Known rows, with every step that occurs
teda > zife > durag > mevar > bavi > gidofek > vaga: [-13.5  11.6   4.8  15.7  -6.1 -15.6  29.1 -26.9  -1.0  -7.5 -18.8  -2.0
  -2.0  49.0   5.2  -3.7  33.9 -16.2 -36.0 -25.1  37.4 -17.4 -11.3 -43.5
 -16.7   2.9]
gidofek > bavi: [-34.5  10.7  -1.4 -22.2 -10.5 -26.3  19.9  34.4  -1.0  -1.9  -9.8   3.1
   8.8   9.2  13.9  -5.5  36.7   4.1 -36.3  10.6   8.7  -3.6 -15.6 -23.5
  -7.0  24.0]
zife > durag: [-23.1   4.7  -4.0  -6.2  -5.9 -38.9  19.4  20.5  -4.9  -2.8 -12.7   0.2
  10.1  23.7  12.8   0.9  22.4  -1.9 -38.9  12.1  26.7  25.5  -5.7 -34.9
 -20.3  24.0]
durag > mevar > vaga > bavi: [ -3.7   6.0  10.0  -9.4 -27.2 -27.1  35.3  20.8   3.9 -18.8  -3.4   9.8
  -5.9   8.6  -3.2  -3.6  16.5  19.4  -2.8   9.1  14.8  -7.9 -13.7 -35.1
 -20.8  12.3]
durag > mevar > bavi > gidofek > vaga > fizi: [-12.5  14.7   6.3   2.1  -1.8 -25.1  10.8 -18.9  -1.5  -8.8  -6.5   0.6
   7.1  24.9   1.3   1.3  35.9  -0.5 -13.7  -9.9  24.6 -16.0 -30.8 -32.6
 -12.7  12.6]
teda > zife > durag > mevar > vaga > gidofek: [  1.1   6.9   4.6   7.8 -13.8 -27.6   2.4  -5.1  -1.1  -5.9 -13.9  -0.6
  -5.0  51.8  -7.1 -13.6  28.2   7.9   1.9  -3.8  35.1  -3.0 -28.0 -35.5
 -22.3  -9.7]
gidofek > bavi > vaga > fizi: [-18.3   8.0   1.8 -15.4 -21.9 -33.7   8.5 -10.3  -3.9  -6.8  -4.4   7.4
  21.5 -19.2  17.1   5.0  48.2   8.1  -8.5   8.5  11.0 -10.7 -29.4 -23.8
  -6.5  27.2]
gidofek > bavi > vaga: [ -9.1   5.8   0.7 -16.8 -16.9 -25.7  29.7  -7.5  -0.1  -6.2 -11.4   5.7
  20.9 -12.1  18.0   1.9  34.9   7.0 -33.2   8.7  11.6  -7.8 -14.6 -23.0
  -8.3  23.4]
durag > mevar > bavi > vaga: [ -2.4   4.3   6.7  -6.6  -5.4 -25.0  35.1 -12.2  -4.3 -16.2 -16.8  -1.1
  12.8  38.4  13.0   9.8  11.5   5.0 -23.9  -1.7  15.8   3.8  -9.0 -20.5
 -13.5   0.1]
gidofek > vaga > bavi > mevar > durag: [-14.5   1.8   2.3   2.6 -25.3 -38.7  51.7   5.8  -0.1 -22.4 -11.6  -0.2
  14.0   3.2  -6.4   2.3  12.7  11.3 -37.4  13.1  32.2  14.1 -12.6 -34.3
 -18.7  25.2]
durag > mevar > bavi: [-27.5   7.5   5.3 -10.8   0.5 -22.2  25.2  26.3  -5.7 -14.2 -16.7  -2.4
   0.8  58.9   9.1   4.4  11.1   0.9 -27.8  -0.6  13.8   9.7  -8.3 -20.6
 -12.1  -3.1]
zife > durag > mevar > vaga: [ 10.3   7.8   2.1  -1.3  -3.2 -30.3  28.1  11.2  -0.2 -11.2 -11.7  -5.5
   2.1  17.7  -3.2   2.0  12.3  10.0 -24.0   6.7  27.9  15.8 -13.7 -37.4
 -22.2  -4.5]
zife > durag > mevar: [ -4.9  12.1  -0.6  -5.9  -2.2 -35.4   5.7   8.5 -10.3 -13.2  -8.4  -7.5
   3.9  66.0  10.6   4.1  13.0   2.1 -34.8   4.4  28.3  27.3 -15.9 -27.7
 -22.4   8.8]
durag > mevar > vaga: [  2.0   9.5   4.2 -11.4   0.8 -26.2  35.4  24.7   2.1 -10.0  -8.2   0.6
   6.8  -1.4  -5.3  -1.7   1.0  17.0 -12.8   9.3  17.1   0.2 -21.2 -26.1
 -20.5  -6.0]
gidofek > vaga > bavi: [-22.9   5.3   4.7  -3.2 -28.7 -31.8  44.0   2.6   1.5 -10.1 -12.5  16.7
  10.6 -18.6   7.3  -3.3  28.3   9.5 -24.4   9.2  21.7 -16.0  -1.4 -42.9
 -20.8  30.1]
gidofek > vaga > mevar > durag: [ -9.2   1.6  -0.1   2.8   1.3 -37.5  42.6  25.0  -0.4 -26.9 -22.0  -5.5
  23.9 -16.8  -1.4   3.3  10.2  16.2 -36.6   8.4  31.8  13.7 -28.8 -31.9
 -19.8  16.8]
teda > zife > durag: [-48.2   5.0  -3.5  -2.6 -13.9 -34.7  28.0  17.4  -7.6   1.6 -14.1   6.7
   5.1  21.3  18.2  -4.9  28.2  -9.8 -19.1  -3.1  29.2   8.3 -11.3 -34.3
 -19.2  18.4]
teda > zife > durag > mevar > bavi > vaga: [-12.7   1.3   5.8   2.0 -16.1 -25.2  34.3 -25.4  -8.3 -15.9 -20.2  -1.7
   7.1  55.0  18.9   9.8  26.6  -8.3 -18.2 -13.7  29.1   0.6  -7.9 -30.2
 -13.8  -3.8]
bavi > mevar > vaga: [ -5.7   0.8  -0.9 -14.2   3.7 -31.4  33.4  34.6   1.6  -1.5  -5.9   4.4
  13.5 -19.6 -10.8  -3.8   1.1  17.0 -27.6  15.5  17.5  10.8 -18.8 -23.5
 -19.6   8.0]
vaga > gidofek > bavi: [-24.4   8.9   0.4 -11.9 -15.1 -25.6  -7.5  20.7   0.8   0.5 -12.0   2.1
   2.7  43.9   5.3 -15.2  45.0   6.6 -26.6   8.8  15.0  -7.1 -25.9 -24.9
  -7.9  22.7]
teda > zife > durag > mevar: [-24.1  11.9   0.4  -4.5  -8.4 -30.4  12.4   4.4 -12.9  -9.6  -9.3  -2.6
   0.3  67.9  15.4  -0.1  17.7  -6.2 -17.3  -5.5  29.8   9.8 -18.4 -27.2
 -21.6   3.8]

Rows
[-25.1  -1.0   1.8  -5.9 -23.7 -39.3  45.2  27.6  -2.6 -22.5  -4.8   0.1
   7.6  21.2  -2.7  -0.6   9.2  12.6 -28.1  19.4  22.8  25.1 -16.8 -26.0
 -16.7  31.4] => vaga > bavi > mevar > durag
[ -2.5   1.3   6.9  10.9 -19.3 -26.5   0.2 -39.1  -6.3 -11.3 -21.0  -3.2
   2.1  87.6   8.9  -4.2  36.4  -4.4  -6.8 -14.1  35.4  -1.1 -16.4 -30.8
 -15.9  -2.9] => teda > zife > durag > mevar > bavi > vaga > gidofek
[-11.9   9.6   5.3  -7.2   9.4 -16.0  20.2  15.8   0.1  -7.6  -2.8  -1.3
  -8.3  68.6   3.9  -6.4  14.7  -3.7 -30.4 -10.9  11.7   2.3 -20.2 -21.6
 -12.8  13.8] => durag > mevar > bavi > gidofek
[-19.5   8.6   3.2   1.7 -17.5 -34.6  10.1   3.0  -6.4  -8.1  -5.3   2.8
   4.4  11.7   2.2   2.0  34.7   5.8  15.5  -3.4  28.8  -4.5 -35.3 -35.3
 -17.9  -1.2] => teda > zife > durag > mevar > vaga > fizi
[-14.4   1.1   2.5 -10.1 -22.6 -33.7  26.6   0.7  -4.1 -10.5  -6.9   8.2
  13.8  11.8  -1.8  -1.1  17.9  10.5 -38.7  11.5  24.5   1.1  -7.0 -32.2
 -23.4  31.3] => gidofek > vaga > bavi > mevar
[-28.1   5.1   3.1  -7.4   7.3 -18.9  33.4  28.7   4.7  -0.3  -6.3   6.1
  -4.1  31.7   6.1  -9.7  22.5  -6.4 -31.9  -4.4  11.0   1.7 -15.5 -27.1
 -10.6  25.5] => mevar > bavi > gidofek
[-26.1   6.5  -3.0 -12.6 -10.3 -33.6  32.0  27.4  -2.2 -16.6  -9.2 -11.5
  12.6  23.1  -1.9   0.7  17.1   7.1 -45.3  15.7  21.2  19.8 -25.0 -19.2
  -7.8  21.6] => gidofek > bavi > mevar > durag
[ 12.2  -0.3   6.5  12.1 -11.5 -30.2  -5.2 -36.0  -3.5 -11.9 -20.5  -7.6
   2.2  87.9   6.0  -0.2  31.3   1.7 -21.9  -2.5  33.7  12.4 -11.6 -29.3
 -16.1   1.2] => zife > durag > mevar > bavi > vaga > gidofek
[-20.2   0.1   7.1  -6.1 -27.7 -30.6  49.8  31.6   7.5  -9.5  -8.6  17.8
  -0.3 -27.6  -1.2  -6.2  25.2  17.2  -5.4  15.8  11.8  -7.3  -7.5 -40.3
 -19.0  23.0] => mevar > vaga > bavi
[ 20.3   5.5   8.1   7.7 -17.2 -23.4  18.8  -2.6   6.6 -12.1   4.6   4.8
 -17.4  41.8  -5.2  -8.3  31.6   4.4 -18.2  -1.8  23.8   0.8 -18.2 -44.7
 -22.8  27.5] => zife > durag > mevar > vaga > bavi > gidofek
[ 12.2   7.5   9.1  -3.7 -14.3 -19.0  30.6   9.3   8.2 -12.1   7.1  10.5
 -13.5  19.0  -6.4 -11.9  21.4  11.6  -9.4  -1.0  12.5 -12.0 -24.4 -35.0
 -21.8  24.3] => durag > mevar > vaga > bavi > gidofek
[ -0.5   1.1   1.1  -3.6 -10.6 -34.8   9.3 -14.4   0.6  -1.1 -12.0   7.1
  16.3  19.5   6.7 -11.0  20.0  12.0 -12.0   7.6  20.5   2.7 -23.5 -22.9
 -19.0  21.3] => bavi > vaga > gidofek
[ -2.3   4.0   6.7  -3.8 -18.0 -21.5  41.0  22.3  12.0  -4.8   3.5  17.9
  -8.4  -9.8  -5.5 -14.3  27.6   9.0 -10.2   3.2  11.0 -13.4 -19.3 -39.0
 -18.9  36.1] => mevar > vaga > bavi > gidofek
[ -5.5   8.6   4.2   1.5   5.5 -19.0  10.2   6.7  -2.0  -8.4  -7.1  -7.3
 -12.2  88.3   4.5  -2.5  25.2 -10.9 -39.5 -12.3  23.1  13.7 -13.0 -31.8
 -14.8  13.9] => zife > durag > mevar > bavi > gidofek
[-19.4  -2.2   3.9  -8.6 -11.0 -27.4  47.0  -0.1   0.0  -7.7 -19.0   6.6
  19.1   3.4  15.2   5.2  18.7   3.4 -27.9   3.6  15.9   2.9  -2.1 -25.2
 -10.7  12.4] => mevar > bavi > vaga
[-29.8   9.4   2.7   4.0  -6.4 -26.0  21.0  -8.4   2.2  -1.6  -9.4   8.5
  11.3  -9.7   3.8  -2.4  42.6  -2.0 -17.1  -5.9  22.1 -16.9 -23.4 -37.7
 -11.5  21.8] => mevar > bavi > gidofek > vaga > fizi
[ -9.4   2.9   9.0   3.9 -35.4 -27.4  34.4   5.3  -0.4 -16.1  -7.2   8.4
 -11.9  27.9   1.6  -2.5  31.2   6.7   0.9  -1.2  26.3  -9.1 -10.7 -45.4
 -22.0   7.4] => teda > zife > durag > mevar > vaga > bavi
[-16.9   5.4   4.3  -8.9 -16.6 -24.0  27.6  19.0   3.8  -4.4   6.7  16.6
  -8.7  18.6   6.2 -14.4  27.2   3.3 -18.6   2.1   9.6  -6.8 -20.9 -31.5
 -19.2  47.4] => vaga > bavi > gidofek
[-18.4   6.1  -2.1 -16.5  -8.4 -30.0 -18.8  12.8  -5.4  -0.7  -5.1  -3.9
   7.2  65.3  -2.7 -13.3  31.9   8.6 -41.6  11.3  17.5   8.1 -27.9 -16.0
 -11.2  25.4] => vaga > gidofek > bavi > mevar
[-25.3   5.2   1.3 -10.6 -10.1 -36.0  25.3  31.1   2.6  -1.4  -5.0  11.7
  15.0 -44.5   0.1  -1.6  28.1  15.9   7.7  14.9  13.8  -3.9 -30.8 -31.6
 -13.6  13.3] => mevar > vaga > fizi
[ -6.6   8.6   2.2   1.9  -9.7 -27.0  32.4   8.6  -1.7  -9.2 -13.6  -0.6
  -0.1  12.6   1.1  -1.3  18.8   3.8 -11.0  -2.7  29.3  -0.4 -19.2 -37.8
 -21.3 -10.4] => teda > zife > durag > mevar > vaga
[ -5.7   2.3  -0.3 -10.4   7.7 -33.3  18.6  20.1  -5.3 -15.2 -18.1   2.8
  24.5 -13.6   4.0  -1.4  14.6  15.5 -37.6   4.5  26.1   3.1 -26.5 -28.8
 -23.3  20.8] => gidofek > vaga > mevar
[  4.9  10.9   3.7  11.5   0.6 -19.4  23.1 -26.1   1.9  -8.5 -18.0  -7.4
   0.8  53.4   2.7   1.4  30.2  -9.7 -51.0 -13.9  35.0  -1.7  -6.0 -43.7
 -18.2   7.6] => zife > durag > mevar > bavi > gidofek > vaga
[ -4.8   4.1  -0.5 -16.4  -4.8 -24.4  26.2  28.8   3.5  -1.9  -7.6   0.4
  11.3 -11.9  -9.4  -4.4  22.6  14.2 -35.0  13.5  14.3   1.0 -20.7 -25.9
 -10.3  12.6] => gidofek > bavi > mevar > vaga
[  4.0  -4.4   0.6  -4.1   0.1 -40.0  42.1  15.5  -2.5 -29.8 -15.1  -2.9
  23.6  -9.5   5.2   5.1   8.2  18.9 -25.3   9.7  24.3  23.0 -34.2 -23.0
 -17.5  21.6] => bavi > vaga > mevar > durag
[  2.7   2.1   8.0   2.4 -10.1 -26.5   3.9 -24.5  -2.1 -11.6 -17.9  -2.1
   6.8  68.9   4.6  -2.9  21.4   9.7 -14.1  -2.1  23.6   1.9 -18.8 -21.3
 -14.8  -0.4] => durag > mevar > bavi > vaga > gidofek
[  3.6  -2.4   1.6  -6.0  -9.1 -33.9  32.6  13.5  -1.1 -30.0 -17.1  -7.7
  20.4  -4.1   6.6   5.0  26.0  16.7 -34.0   8.8  22.9  13.9 -32.7 -22.9
  -9.4  22.2] => gidofek > bavi > vaga > mevar > durag
